Known rows, with every step that occurs
l v n: -2.1, -0.4, -9.7, -4.7, 1.2, 9.5, 15.7, -0.1, -3.8, -4.5, 0.9, -3.3, -2.7, -10.4, -4.3, 4.2, 2.7, 1.3, -0.8
l n h: -5.5, 2.4, -8.6, -0.9, -3.7, -18.8, 4.0, 0.3, 17.9, 4.6, -22.1, -4.1, -9.2, 11.7, -4.5, 4.6, 5.9, -4.3, 1.0
t l n v m h: 3.2, 4.6, -8.3, 20.9, -0.2, 7.2, -15.0, -1.2, 8.9, 12.3, -3.9, -2.9, -22.1, 55.5, 9.2, -8.9, -20.3, 15.5, 16.2
v l n m: -4.6, -1.9, 8.8, 20.0, 3.5, 17.5, -10.4, -5.3, 27.0, 12.3, 4.3, -7.1, -7.2, 36.5, -12.8, -15.4, 4.8, -4.1, 1.6
n h v l: 4.7, -6.3, 3.1, -6.8, -10.6, -4.6, -6.1, -5.9, -7.0, 4.3, 2.7, 2.9, 14.3, -11.6, 1.3, -6.5, 12.5, -14.3, -7.5
m h v l: 8.0, -2.0, 14.8, 3.9, 2.9, 12.8, -9.1, 2.0, -9.5, 1.1, 18.3, 0.6, 14.0, -1.4, 12.7, -8.7, 2.7, 1.5, -7.5
v n h: -8.1, -3.3, -1.2, -23.6, -9.8, -6.0, 22.9, 8.8, 8.1, -13.4, -19.2, -3.8, -10.0, -18.7, -8.7, 4.1, 16.9, -13.0, -4.2
t l v m: 9.4, -0.3, -4.9, 1.8, -2.5, 1.2, -24.9, -3.8, -6.3, -9.4, 28.0, -1.6, -5.1, 15.4, 7.5, -0.3, -18.3, 14.3, 4.0
n m h v l: 3.8, -0.5, 19.9, 18.1, 7.7, 23.2, -8.7, -1.3, -9.2, 8.5, 15.2, 2.3, 14.4, -1.7, 0.1, -15.0, 2.4, -3.1, -5.5
t l: 2.0, -4.0, 10.3, -10.0, 4.0, -6.8, -28.1, 12.5, 7.5, -21.1, 0.1, -9.2, -9.6, 3.1, 6.4, -2.0, -4.5, 10.2, -5.9
l v n h m: -1.9, 1.3, -11.7, -32.6, -19.3, -15.1, 15.4, -13.6, 0.7, 2.1, -4.9, -4.3, 13.6, -37.7, -6.2, 12.2, 13.2, -9.4, 4.3
n h: -2.7, 0.9, 1.2, -9.6, -4.2, -23.7, 3.3, 9.6, 7.2, -13.3, -21.1, -4.9, -4.6, -16.3, -5.6, 2.5, 11.6, -10.6, -8.9
m h: 1.1, 5.1, 13.2, 1.4, 8.7, -9.0, 0.4, 18.3, 4.0, -16.2, -3.9, -8.4, -5.5, -5.9, 4.6, -0.1, 1.2, 5.4, -8.8
h v m: 8.0, -0.2, -8.8, -2.1, -5.3, 17.8, 2.3, 5.9, -31.4, -10.5, 27.8, 8.6, 4.2, 2.3, 15.3, 2.3, -7.3, -2.7, -4.6
l v: 3.4, 4.1, -7.5, 9.7, 7.2, -11.4, -3.5, 0.8, -5.3, -4.0, 0.2, -5.4, 1.6, -7.4, -2.0, 2.6, -2.4, 3.9, -5.6
l n h v: -1.6, 0.9, -16.1, 0.9, -3.5, -5.5, 4.5, -7.5, -10.1, 17.2, -13.0, 7.0, 8.1, 2.2, 7.1, 6.6, 1.3, -4.4, 2.1
m h v l n: 5.1, -0.4, 5.5, 13.1, 3.1, 18.2, -7.8, -7.1, 0.5, 18.2, 16.1, 1.3, 9.9, 26.1, 14.4, -6.2, -2.6, 7.1, 2.4
t l v: 5.9, -1.1, -1.4, 2.5, 6.6, -10.8, -29.0, -1.9, -0.2, -6.4, 5.5, -6.9, 0.0, -0.7, 4.1, -0.1, -11.3, 15.7, -0.9
t l n h m: -0.8, -1.3, -1.2, -29.8, -15.5, -25.7, -26.6, -9.8, 22.9, 3.7, -9.3, -8.2, 2.6, 2.6, 6.4, 7.8, 0.2, 5.1, 8.9
p n v: -3.5, -0.2, -5.1, 14.2, 11.1, -21.0, 16.5, 3.7, 6.5, -0.7, -30.5, 0.7, -6.8, -4.7, -11.9, -1.6, 4.8, -6.0, -2.1

Rows
-0.1, -3.5, 3.2, 6.6, -1.1, 6.5, -11.2, -1.7, 27.8, 4.9, 7.1, -9.4, -8.7, 36.3, -0.7, -8.6, 4.7, -0.1, -0.4  v l n
5.2, 5.7, 8.8, 1.2, -0.6, 3.0, 4.0, 16.3, -1.6, -20.4, 18.1, -2.9, -9.7, 9.4, 7.6, 0.3, -5.4, 3.4, -4.3  v m h
-4.5, -3.6, 2.5, 1.8, 6.0, 20.7, -9.8, -6.2, 2.2, 2.2, 4.3, -2.6, -4.8, -3.8, -10.8, -4.2, -6.5, 9.1, 6.1  t l v n m
1.2, -0.8, -6.5, -7.5, -4.3, -11.0, 4.2, 2.1, -20.6, -0.6, -10.1, 5.5, 11.4, -25.0, 4.9, 4.8, 6.2, -10.0, -7.7  n h v
-4.9, 5.7, 6.0, 13.5, 10.9, 18.9, 18.1, -1.0, -2.0, 6.8, -1.1, -1.4, 0.0, -12.3, -13.3, -1.8, -0.3, 3.7, 3.0  l v n m h
4.2, -3.3, -14.0, -5.9, -13.3, 4.6, -16.3, -11.6, -11.2, 11.7, 14.7, 11.1, 0.4, 24.9, 15.5, 3.9, -14.7, 6.0, 11.6  t l n h v m
-0.9, -0.7, 3.9, -11.3, 2.9, 25.0, 19.7, 9.3, -22.0, -4.9, 6.7, 4.8, 6.1, -18.7, 13.3, 4.2, 2.1, 2.5, -3.1  m h v n
-0.1, 2.0, 1.1, -32.6, -16.1, -29.0, -2.0, 2.2, 6.7, -13.0, -12.0, -8.5, 8.9, -31.7, -0.7, 8.3, 14.2, -12.4, -5.6  n h m
-1.6, -3.5, -1.0, -8.9, 2.6, -25.2, 16.8, -4.5, -12.6, 2.6, -11.8, 14.5, 17.5, -37.4, -2.6, 12.0, 7.9, -9.6, -5.5  p n h v
2.4, -2.8, -5.2, -9.8, -6.5, -14.1, 20.9, -5.6, -17.8, -1.6, 11.4, 19.4, 12.8, -22.6, 0.8, 11.4, 1.5, -11.4, -1.3  p n h v m
1.9, 1.6, -20.8, 1.2, -13.2, 4.1, 8.5, -8.7, -15.1, 13.5, 10.2, 12.4, 3.1, 17.3, 9.7, 6.6, -5.6, -6.0, 6.6  l n h v m
-7.4, 3.8, -0.6, 18.4, 9.6, 11.7, -1.0, 2.5, 13.9, 6.9, -8.8, -4.2, -10.1, 22.4, -9.4, -4.0, -1.9, -0.4, 1.7  l n m
0.3, -3.9, -9.2, -5.7, -4.0, -6.4, -20.6, -10.3, -5.1, 15.3, -7.3, 6.0, 5.5, 9.0, 12.6, 4.5, -7.7, 7.9, 6.7  t l n h v
-0.1, -3.7, -5.4, -39.9, -19.8, -16.1, -9.5, -16.3, 5.7, -0.1, -0.5, -5.3, 10.4, -29.8, -1.3, 9.9, 4.0, 2.4, 9.2  t l v n h m
-8.9, 2.4, 17.0, 1.3, 8.1, 23.5, 19.9, 13.2, 6.3, -9.1, -6.0, -3.6, -9.0, -10.1, -10.3, -4.1, 6.5, -1.9, -2.0  v n m h
-1.9, -0.4, -13.7, 16.6, 4.8, -3.4, -21.2, -1.9, 12.4, 12.7, -26.2, -7.4, -19.0, 42.6, 2.6, -9.3, -11.0, 11.2, 10.3  t l n v
10.8, 4.2, 4.3, 7.0, 1.8, -2.9, -23.0, -1.1, -5.3, -6.4, 27.4, -1.8, -3.2, 13.3, 10.2, -0.3, -20.4, 20.8, 5.0  t l v m h
-5.8, 3.8, 24.6, 13.0, 20.9, -10.6, 13.4, 8.3, 12.8, -5.8, -8.3, 2.9, 2.0, -20.4, -15.2, 1.0, 2.8, 0.6, -4.4  p n m h
5.4, 3.6, 5.7, 3.3, 8.8, 4.7, 0.1, 10.1, -23.9, -4.8, 5.2, 3.2, 11.0, -16.1, 16.2, 2.7, -3.4, 5.5, -8.0  m h v
-2.4, -3.2, 1.1, 0.2, -10.3, -11.9, -5.3, -7.6, 31.2, 10.6, -8.9, -6.5, -6.5, 24.6, -7.9, -6.6, 11.8, -8.8, 1.1  v l n h
7.5, 4.8, -12.4, 9.1, -1.9, 0.3, 0.2, -0.9, -10.9, -7.3, 23.5, 0.0, -2.5, 7.9, 1.4, 2.3, -9.3, 1.7, -1.0  l v m
-0.2, 4.8, -25.4, 23.1, -4.2, 9.1, 9.1, -1.1, 3.0, 11.3, -8.3, -1.2, -21.3, 50.4, 0.1, -6.9, -8.8, -2.1, 10.0  l n v m
-2.8, 0.7, 12.6, 7.1, 10.2, 18.9, -7.3, -3.4, 2.7, 4.9, 4.9, -3.0, -2.2, -4.5, -7.7, -4.7, -9.1, 15.9, 7.5  t l v n m h
-10.1, -2.1, 6.8, -3.8, 3.4, 25.4, 17.8, 11.1, 5.1, -11.5, -5.8, -3.6, -11.5, -9.2, -14.0, -3.9, 8.8, -7.9, -3.3  v n m
-6.0, -3.6, -1.0, -2.2, 3.6, 39.9, 18.0, 3.1, -22.5, 1.0, 3.9, 7.5, 5.1, -15.8, -2.7, -1.8, 4.2, -7.9, -2.1  h v n m
-0.2, 0.6, -9.5, 12.8, 2.2, -10.8, 20.1, 2.1, 0.3, -4.0, -7.5, 5.9, -11.4, 10.4, -9.2, -1.3, -1.9, -7.7, 2.3  p n v m
-5.5, -2.1, 7.6, -10.8, 2.6, -39.4, 15.8, 3.3, 14.8, -9.8, -20.8, 3.2, 0.8, -28.8, -13.8, 9.3, 13.1, -9.9, -7.0  p n h
1.1, -3.5, 26.4, 15.9, 14.3, 9.9, 4.0, -7.6, -1.4, 11.4, 15.3, 11.5, 21.6, -14.9, -7.2, -8.1, 3.7, -2.7, -3.2  p n m h v l
